Each row was made from one small tree. Brackets hold a mark, then the marks that hang from it, in the order of their numbers. Every link used is in the known rows. Write each row's tree.
Known rows
[K116 K731 K957]: [-0.72  2.56 -0.87 -1.17  1.88 -0.98  1.25 -1.32  3.06  1.87  4.92  0.05
  2.74  0.86 -0.93  0.52 -4.36 -1.15 -2.63]
[K957 [K116 K731]]: [-3.09 -0.34 -0.32 -0.98  1.22 -2.35  0.11  0.28  0.82  0.13  2.40  0.64
 -0.06 -0.06 -2.13 -0.02 -2.30  0.11 -0.36]
[K379 K205]: [ 1.00 -0.20  1.99 -1.87  2.13 -1.10  0.09 -1.38 -1.17  0.64  2.36  0.54
 -0.70  0.08 -0.61 -0.31 -2.60 -0.08 -0.92]
[K731 [K116 K957] K481 K975]: [ 0.55  2.61  1.33  0.11  1.74 -0.22 -1.35 -2.48  0.41 -1.17  0.43  0.28
  0.81 -0.40 -0.90  0.41  4.45 -1.46  0.25]
[K951 [K957 K116]]: [-4.77 -1.25 -0.67 -1.31  1.27  0.19 -2.36 -4.81  0.83 -0.06  3.36  1.36
 -2.41  0.10 -1.99 -0.03 -3.52 -1.00 -0.13]
[K951 [K957 [K116 [K731 K481]]]]: [-4.14  1.36 -2.06 -1.20  1.87  0.42 -0.83 -3.14  0.77 -0.96  4.25 -1.02
 -1.24 -0.26 -1.15  0.01  1.41 -0.08  1.03]
[K210 K379 [K731 [K116 K957] K481 K975]]: [ 0.06  1.45 -0.22  2.74 -2.25 -0.26 -0.45 -0.20  4.91  0.51 -1.42 -0.07
  1.39 -0.06  0.95  0.15  1.92 -0.88  0.43]
[K116 [K731 K481 K975] K957]: [-0.21  5.26 -0.62 -0.36  2.72 -1.33  0.87 -0.71  1.84  0.10  3.09 -0.88
  3.46  0.03  0.10  0.76  3.94 -1.08 -2.45]
[K731 K481]: [-2.10  1.00  2.47 -0.87  2.40 -1.27  0.00 -0.96 -0.03 -0.46  3.34 -0.56
 -1.71  0.46 -2.40  1.36  2.13 -0.75  0.99]
[K731 K116 K481 K975]: [ 1.32  0.24  3.02 -0.10  0.92 -1.59 -1.09 -0.59 -1.62 -1.74 -0.43  0.46
 -0.88 -0.74 -1.80  0.51  6.39 -0.79  1.09]
[K731 K116 K481]: [-0.23 -0.80  2.61 -0.60  1.18 -0.63 -0.71 -1.06 -0.53 -1.25  1.45 -0.20
 -2.51 -0.16 -2.51  0.82  2.64 -0.61  2.69]
[K205 [K379 [K210 K731]]]: [-2.06 -2.79 -1.59  1.34 -1.83 -0.21  1.35  0.75 -0.38  1.75 -0.92  0.17
 -0.36  1.51  0.01  1.01 -6.39  0.13 -0.93]
[K975 [K731 K116 K481]]: [ 0.30  1.13  3.35 -1.72 -0.56  0.48 -0.36  0.25  0.40 -1.81  1.95  0.13
 -1.97 -0.23 -1.65  0.12  3.62  0.29  3.96]
[K210 [K379 K205] [K731 [K116 K957]]]: [ 1.66 -0.76 -0.88  1.32 -1.98  0.92 -0.05 -1.01  4.49  2.16 -0.66  0.44
  0.72  0.13  2.00 -1.25 -6.15  0.08  0.00]
[K731 K116]: [ 0.39 -2.31  2.67 -0.99  0.07 -1.28 -0.85 -1.23 -0.07  0.08  1.01  1.47
 -1.79  0.04 -2.86  0.36 -1.92 -0.84  0.88]
[K379 K205 [K210 [K731 [K116 K957] K481 K975]]]: [ 3.66  0.84 -1.19 -0.46  0.04  3.66 -0.02  1.01 -2.79 -1.09 -2.77 -0.89
  0.70 -0.92  2.61 -1.15  2.38  1.12  0.36]
[K205 [K379 K210]]: [-2.51 -2.59 -0.79  0.55  1.18 -1.52  0.73 -0.30 -2.34  1.31 -1.50  0.38
 -0.53  1.55 -1.07  1.62 -5.83 -0.81 -1.32]
[K205 [K379 [K210 [K731 K975]]]]: [-0.91 -1.95 -1.24  1.65 -1.96 -1.15  0.72  1.20 -1.39  1.17 -2.72  0.90
  1.15  1.00  0.73  0.85 -2.84 -0.07 -2.63]
[K210 [K379 K205] [K731 [K116 K957] K481 K975]]: [ 2.63  1.84 -0.72  2.14 -1.65  0.70 -0.46 -0.49  3.34  0.32 -2.35 -0.59
  1.49 -0.61  2.97 -1.12  1.84  0.15  0.26]

Which tree is each row?
[-2.25  2.22  0.13 -0.27  1.99 -2.71 -0.30  0.62 -0.77 -1.72  0.86 -0.39
  0.80 -0.85 -1.07  0.00  6.02  0.17 -0.22]
[K957 [K116 [K731 K481 K975]]]
[ 2.26 -0.05  0.15 -0.97  0.50  1.67  0.85  3.11 -3.94 -1.00 -1.70 -1.17
 -0.24 -0.45  1.99 -0.43  3.58  1.51 -0.55]
[K379 K205 [K210 [K731 K481 K975]]]
[ 1.02  0.23 -0.96 -0.01 -0.70  2.91 -0.10  1.42 -1.27 -0.93 -1.93 -0.27
  0.53 -0.15  0.67  0.06  2.22  0.13  0.38]
[K379 [K210 [K731 [K116 K957] K481 K975]]]
[-2.76 -1.41 -1.70  1.72 -0.92  0.41  1.60  0.92 -0.96  0.48 -1.00 -1.42
 -1.07  1.28  0.12  1.44 -1.62  0.46  0.96]
[K205 [K379 [K210 [K731 K481]]]]
[-0.14  0.28  0.48  1.33 -0.67 -0.51  0.84  0.96  2.73  1.01  0.74 -1.43
 -0.96  0.21  1.47 -0.26 -0.36  0.75  1.16]
[K210 [K379 K205] [K731 K481]]
[ 3.03 -1.82 -1.63 -1.46 -0.79  4.08  0.34  0.57 -1.57  0.75 -1.10  0.17
 -0.12 -0.10  1.64 -1.30 -5.91  1.06  0.08]
[K379 K205 [K210 [K731 [K116 K957]]]]
[ 4.75 -3.40  0.52 -1.15 -1.73  1.71 -0.18  2.86 -4.21 -0.31 -3.74  0.92
 -0.29 -0.94  1.53 -1.50 -0.64  1.45 -0.61]
[K379 K205 [K210 [K731 K116 K975]]]
[-1.25 -0.74 -2.99  2.29 -1.46  2.44  0.69 -1.07  0.25  0.43 -2.09 -1.05
 -0.26  0.89  0.83  0.77 -3.12  0.04  1.69]
[K205 [K379 [K210 [K731 [K116 K957] K481]]]]
[-3.48  1.14 -0.24 -0.61  2.30 -1.87  0.20  0.19  0.04 -1.14  2.65 -0.96
 -0.74 -0.26 -1.92  0.25  2.38  0.40  1.42]
[K957 [K116 [K731 K481]]]
[ 3.45 -4.22  0.02 -1.55 -1.60  2.71  0.48  2.62 -3.30  0.21 -1.81  0.28
 -1.90 -0.45  0.65 -1.17 -4.10  1.68  0.87]
[K379 K205 [K210 [K731 K116]]]
[-0.05  0.33 -2.75  2.63 -1.49  1.66  0.01 -0.47 -0.43 -0.28 -3.72 -0.39
  1.31  0.39  1.65  0.50  0.62 -0.11  0.25]
[K205 [K379 [K210 [K731 [K116 K957] K481 K975]]]]
[-0.37  3.59  1.43 -1.40  0.56  1.85 -0.53 -1.61  2.10 -1.18  2.59  0.05
 -0.21  0.11 -0.68  0.11  1.65 -0.40  3.14]
[K975 [K731 [K116 K957] K481]]
[ 1.18  0.98  0.76  1.66 -0.95 -1.41  0.36  1.47  1.92  0.45 -1.04 -0.75
  0.54 -0.29  2.21 -0.47  3.27  0.64 -0.52]
[K210 [K379 K205] [K731 K481 K975]]
[ 4.17 -1.54  0.32 -0.79 -0.91  2.44  0.02  3.04 -4.88 -1.66 -3.75 -0.73
 -1.19 -1.18  1.67 -1.07  4.12  1.73  1.21]
[K379 K205 [K210 [K731 K116 K481 K975]]]
[-1.77  0.63  0.22 -0.60  0.99 -3.44 -0.38  0.40 -0.15 -0.40  0.76  1.21
  1.42 -0.70 -1.34 -0.36  1.14 -0.13 -1.98]
[K957 [K116 [K731 K975]]]
[ 1.23  0.89  1.19 -0.40  0.94 -0.88 -1.52 -2.74  0.91  0.18  0.15  1.98
  1.51 -0.25 -1.01  0.04 -0.27 -1.78 -1.74]
[K731 [K116 K957] K975]
[ 0.45  2.67  1.25 -0.78  1.60 -2.69  1.01  1.19 -0.22 -0.57  2.41 -0.71
  1.69 -0.31 -0.95  0.75  5.92 -0.37 -1.37]
[K116 [K731 K481 K975]]
[ 0.45 -1.66  0.43  0.76 -1.72 -1.11  0.73  0.97  3.12  2.35  0.92  0.16
 -0.23  0.48  1.24 -0.56 -4.99  0.49 -0.91]
[K210 [K379 K205] K731]
[-0.41 -0.41  0.57 -0.47 -0.16  0.79  0.74  3.44 -2.47 -0.82 -0.96 -0.69
 -0.44  0.16 -0.16  0.96  3.50  0.51 -0.41]
[K379 [K210 [K731 K481 K975]]]
[ 3.47 -1.91  0.97  1.48 -3.30 -1.22 -0.55  1.22  1.81  1.13 -3.25  1.20
  0.48 -0.72  1.80 -1.49 -0.73  0.47 -0.60]
[K210 [K379 K205] [K731 K116 K975]]
[-3.56 -0.20 -2.20 -1.59  0.89 -0.20 -0.88 -3.15  1.52  0.32  4.21  0.52
 -0.52  0.03 -1.44 -0.30 -3.22 -0.43 -0.88]
[K951 [K957 [K116 K731]]]
[ 0.46 -1.13 -2.76  2.09 -2.38  1.06 -0.12 -0.74 -0.10  1.14 -3.91  1.19
  2.02  0.53  1.41  0.04 -4.02 -0.44 -1.74]
[K205 [K379 [K210 [K731 [K116 K957] K975]]]]
